Every row comes from one small tree of marks. The marks that hang from a mark follow it in brackets, in the order of their numbers. Every link used is in the known rows. Which tree was each row made from?
In the rows, zero is written as 128.
Known rows:
J54[J302]: [115 132 111 132 136 134 130 165 151 100 127 144 135 137 142  98 150 129
 158 122 118 158 148 124  97 112]
J817[J302[J54 J223[J266] J498[J349]]]: [109 163 116 184 171  91  97 214 145 133 159 137 143 100 193 112  85 109
 111  69 228 147 101 120  79 160]
J498[J349]: [136 125 101 116 130 138 129 165 144 110 139 127 128 139 155 114 162 138
 137 127 140 151 145 132  85  87]
J677[J929[J692[J266] J985]]: [134  97 148  57  81 157 152  34  92 139 115 108 128 133  63 140 158 169
 148 174  76  80 136 131 158 113]
J929[J677 J692[J266[J223]] J985]: [129  77 162  64  78 154 174  40 102 132 107 105 146 121  64 157 114 152
 141 179  54  64 146 133 157 107]
J817[J302]: [108 134 123 134 137 136 138 171 143 108 128 133 128 128 149 120 152 123
 138 126 125 147 152 126 107 112]
J54[J302[J223[J266] J498[J349]]]: [130 150 112 159 164  96 101 204 138 114 168 137 161 122 193  94 105 125
 124  85 198 151 113 132  83 139]
J266[J223 J692[J929[J985]]]: [154 111 139  96  89 135 148  55 108 119  92 114 116 142  85 161 138 137
 115 158  75 114 149 157 176  97]
J817[J302[J223]]: [ 97 150 132 143 141 128 134 189 158 119 130 136 136 126 162 125 131 103
 152 113 131 150 152 127 121 129]
J677[J929[J692[J266[J223]] J985]]: [140  91 153  68  80 145 171  31  84 135 110 105 135 125  62 162 129 154
 158 169  60  71 148 144 172 105]
J817[J302[J223[J266] J498]]: [111 154 133 162 156 112 121 194 133 125 162 122 142 119 186 129 110 116
 107  99 162 138 125 127 114 149]
J929[J677 J692[J266] J985]: [123  82 157  53  78 165 156  45 111 136 111 108 140 129  66 136 143 168
 133 185  73  71 133 120 144 114]
J266[J223 J692]: [148 131 116 144 129 127 164 116 132 109 118 132 114 144 128 150 135 124
 123 128  75 133 155 150 154  96]
J302[J223 J817]: [108 158 134 150 144 125 128 180 166 126 127 141 112 136 153 125 129  98
 177 113 119 156 141 121 129 138]
J817[J302[J54 J223[J266[J692]] J498]]: [116 174 127 200 171  91 114 167 141 138 145 147 121 114 168 127  87 111
  89  76 181 137  98 127 135 178]
J692[J929]: [137 111 110 104 105 151 125 110 126 123 115 120 123 142 117 130 170 136
 123 154 106 144 145 130 122 101]
J54[J302[J223 J498 J817]]: [105 167 139 178 173  98 100 203 161 119 141 161 136 117 158  88  96  88
 178  87 165 166 123 101 121 163]
J985[J929[J692[J266[J223]]]]: [150  81 135  94 105 143 164  73  90 123 111 110 137 131  80 156 127 140
 136 163  65  95 144 140 161  97]
J349[J498]: [141 107  93 111 124 135 139 145 124 119 151 126 126 133 162 116 169 123
 133 120 116 141 151 122  90  83]
J223[J266[J692]]: [150 135 109 136 131 132 151 118 121 116 138 122 108 157 148 143 160 154
  86 130  97 128 127 158 134 112]
J223[J266[J692[J929[J677]]]]: [163 103 128  89 110 152 131  66  94 132 112 114 122 147  98 137 151 155
  65 167  98 100 118 162 148 126]
J223[J266]: [133 123 107 125 121 144 146 144 129 112 148 110 121 149 161 139 162 149
 112 132 104 135 139 143  99 106]
J302[J54 J223[J266] J498[J349] J817]: [119 169 118 191 173  86  92 204 153 140 158 142 120 110 183 112  84 102
 136  69 216 154  89 113  88 168]
J223[J266[J692[J929]]]: [164 118 110 121 113 132 135  81  99 127 121 120 112 154 120 145 163 156
  68 145 104 123 120 163 151 115]
J929[J692]: [137 121 109 105 109 155 146 117 142 113 124 121 119 139 128 126 153 143
 135 151  86 122 143 119 118 113]
J266[J692[J929[J985]]]: [149 117 134  87  89 147 130  58 117 123  96 119 109 151  86 140 168 152
 107 164  94 122 136 143 163 106]
J54[J302[J223[J266] J817]]: [107 159 133 170 161 101 125 195 151 116 138 148 130 134 168 110 109 105
 165  92 143 153 122 140 112 159]

Write each row's tree:
[148 102 152  54  85 167 125  45 112 128  88 112 119 143  64 134 155 151
 104 186  87  99 135 143 160 117]  J266[J692[J929[J677 J985]]]
[128  67 163  61  73 151 152  34  85 142  98 103 150 124  52 161 129 146
 129 181  75  85 149 144 161  95]  J692[J266[J223] J929[J677 J985]]
[115 155 127 154 163 106 103 214 148 122 153 138 150 108 181 104 111 105
 132  93 199 153 132 114 101 132]  J817[J302[J223 J498[J349]]]
[113 146 117 149 141 119 132 179 148 111 145 135 145 141 173 116 124 124
 144 105 129 147 134 145 103 137]  J54[J302[J223[J266]]]
[130 158 129 184 154  92  98 130 117 149 127 144 123 111 141 131  91 113
  70  93 188 132  90 133 152 180]  J817[J302[J54 J223[J266[J692[J929]]] J498]]
[154 154 138 167 150  96 104 119 109 147 133 136 112 133 137 133 112 116
  86 110 152 132  94 140 174 167]  J302[J223[J266[J692[J929]]] J498 J817]
[120 155 110 176 167 101  91 189 156 127 141 150 111 108 152  96 109 108
 153  85 205 163 103  94  83 143]  J302[J54 J498[J349] J817]
[134 146 118 151 162 109 103 187 140 117 149 138 121 119 158  99 133 117
 142 104 181 157 118 106  97 122]  J302[J498[J349] J817]
[162 114 117 127 112 127 147  78 108 122 101 130 117 141 101 154 138 126
 107 144  82 128 147 156 171 100]  J266[J223 J692[J929]]
[110 156 118 179 159 113 103 171 159 130 136 148 103 114 141 107 112 103
 156  96 165 162 109  86 102 154]  J302[J54 J498 J817]
[153  92 140  42 105 191 128  98 120 112 102 100 127 136  82 119 141 138
 138 194  77  93 139 124 123 123]  J985[J929[J677 J692]]
[103 157 135 157 155 119 115 195 150 124 148 136 142 114 169 116 115 102
 137 103 158 150 139 107 121 142]  J817[J302[J223 J498]]
[143  71 149  51 101 174 142  62  93 132 107 108 140 132  60 127 144 153
 126 192  76  79 128 125 145 115]  J985[J929[J677 J692[J266]]]
[100 173 127 189 164 106  97 189 176 140 138 151 110 113 154 113  91  85
 169  84 172 163 110  87 115 172]  J302[J54 J223 J498 J817]
[157 115 132  91  91 140 135  55  98 124 112 105 111 155 103 152 164 167
  78 159  97 109 122 162 156 114]  J223[J266[J692[J929[J985]]]]
[ 98 164 123 187 163 103 109 196 149 134 155 134 133 107 181 126  89 105
 116  81 187 144 109 113  99 171]  J817[J302[J54 J223[J266] J498]]
[141 100 127  87 104 149 152  57  92 142 123 125 129 133  81 132 159 159
 139 162  83  93 133 130 153 114]  J677[J929[J692[J266]]]
[131 147 112 140 147 119 105 190 151 124 159 129 143 125 177 109 125 116
 134 106 175 154 131 112  99 118]  J302[J223 J498[J349]]
[ 90 167 126 182 161 110 103 198 167 134 139 148 132 103 164 112  92  91
 144  85 183 158 123  93 107 164]  J817[J302[J54 J223 J498]]
[102 164 122 180 152 110 123 181 163 139 135 139 105 129 164 134 103 102
 156  90 148 150 110 127 107 166]  J302[J54 J223[J266] J817]
[158 101 150  60  88 161 132  41  94 130 102  97 120 149  81 145 150 166
  77 181  92  86 120 163 153 124]  J223[J266[J692[J929[J677 J985]]]]
[107 158 113 167 145 124 105 173 172 138 145 140 124 119 159 119 106 103
 147  97 157 159 122  93 105 150]  J302[J54 J223 J498]
[113 165 137 182 173  91 106 201 143 120 154 147 137 123 175 102  93 102
 150  82 170 154 109 122 114 171]  J54[J302[J223[J266] J498 J817]]
[110 150 108 169 165 104  96 198 149 120 142 146 134  98 163  96 111 114
 127  87 217 157 115 100  74 135]  J817[J302[J54 J498[J349]]]
[ 95 166 125 176 150 116 117 182 183 137 120 152 102 124 148 122 105  86
 185  95 144 162 123 107 114 158]  J302[J54 J223 J817]
[122  72 157  50  73 163 134  38  95 145 103 106 143 132  55 139 158 161
 120 187  93  93 135 131 148 103]  J692[J266 J929[J677 J985]]
[136  68 141  91  95 142 152  58  85 145 106 119 151 124  70 153 129 136
 117 168  81  99 146 143 156  96]  J692[J266[J223] J929[J677]]
[143  87 130  83 105 154 145  76  98 127 115 115 130 139  82 134 155 155
 128 169  82 102 131 127 147 105]  J985[J929[J692[J266]]]
[136  85 123 124  99 122 156  72  89 140 115 125 142 129  91 159 142 136
 121 145  88 121 149 145 158  86]  J692[J266[J223] J929]
[136 179 119 205 182  73  96 177 145 143 148 153 108 118 170 114  82 108
 110  65 210 145  79 127 122 174]  J302[J54 J223[J266[J692]] J498[J349] J817]
[130  92 149  42  78 180 122  72 121 125  97 100 131 136  76 131 156 146
 133 189  94 106 145 129 126 110]  J692[J929[J677 J985]]
[148  94 131  97 104 136 171  54  83 137 118 122 137 124  79 154 129 143
 147 155  65  87 146 143 166 106]  J677[J929[J692[J266[J223]]]]
[101 165 119 178 169  98  91 216 163 132 145 150 141  96 175 100  89  94
 141  74 224 160 115 101  87 153]  J817[J302[J54 J223 J498[J349]]]
[132 166 113 185 154 105 115 143 145 142 149 138 114 131 163 134 100 123
  91  90 155 138  97 126 133 165]  J302[J54 J223[J266[J692]] J498]
[124  89 139  83  77 143 138  51  98 141 112 114 134 139  76 145 170 162
 122 164  99 115 138 132 151  93]  J692[J266 J929[J985]]
[136  79 141  93 101 145 174  64 102 135 116 121 148 120  81 150 115 142
 132 166  61  77 144 133 152 108]  J929[J677 J692[J266[J223]]]
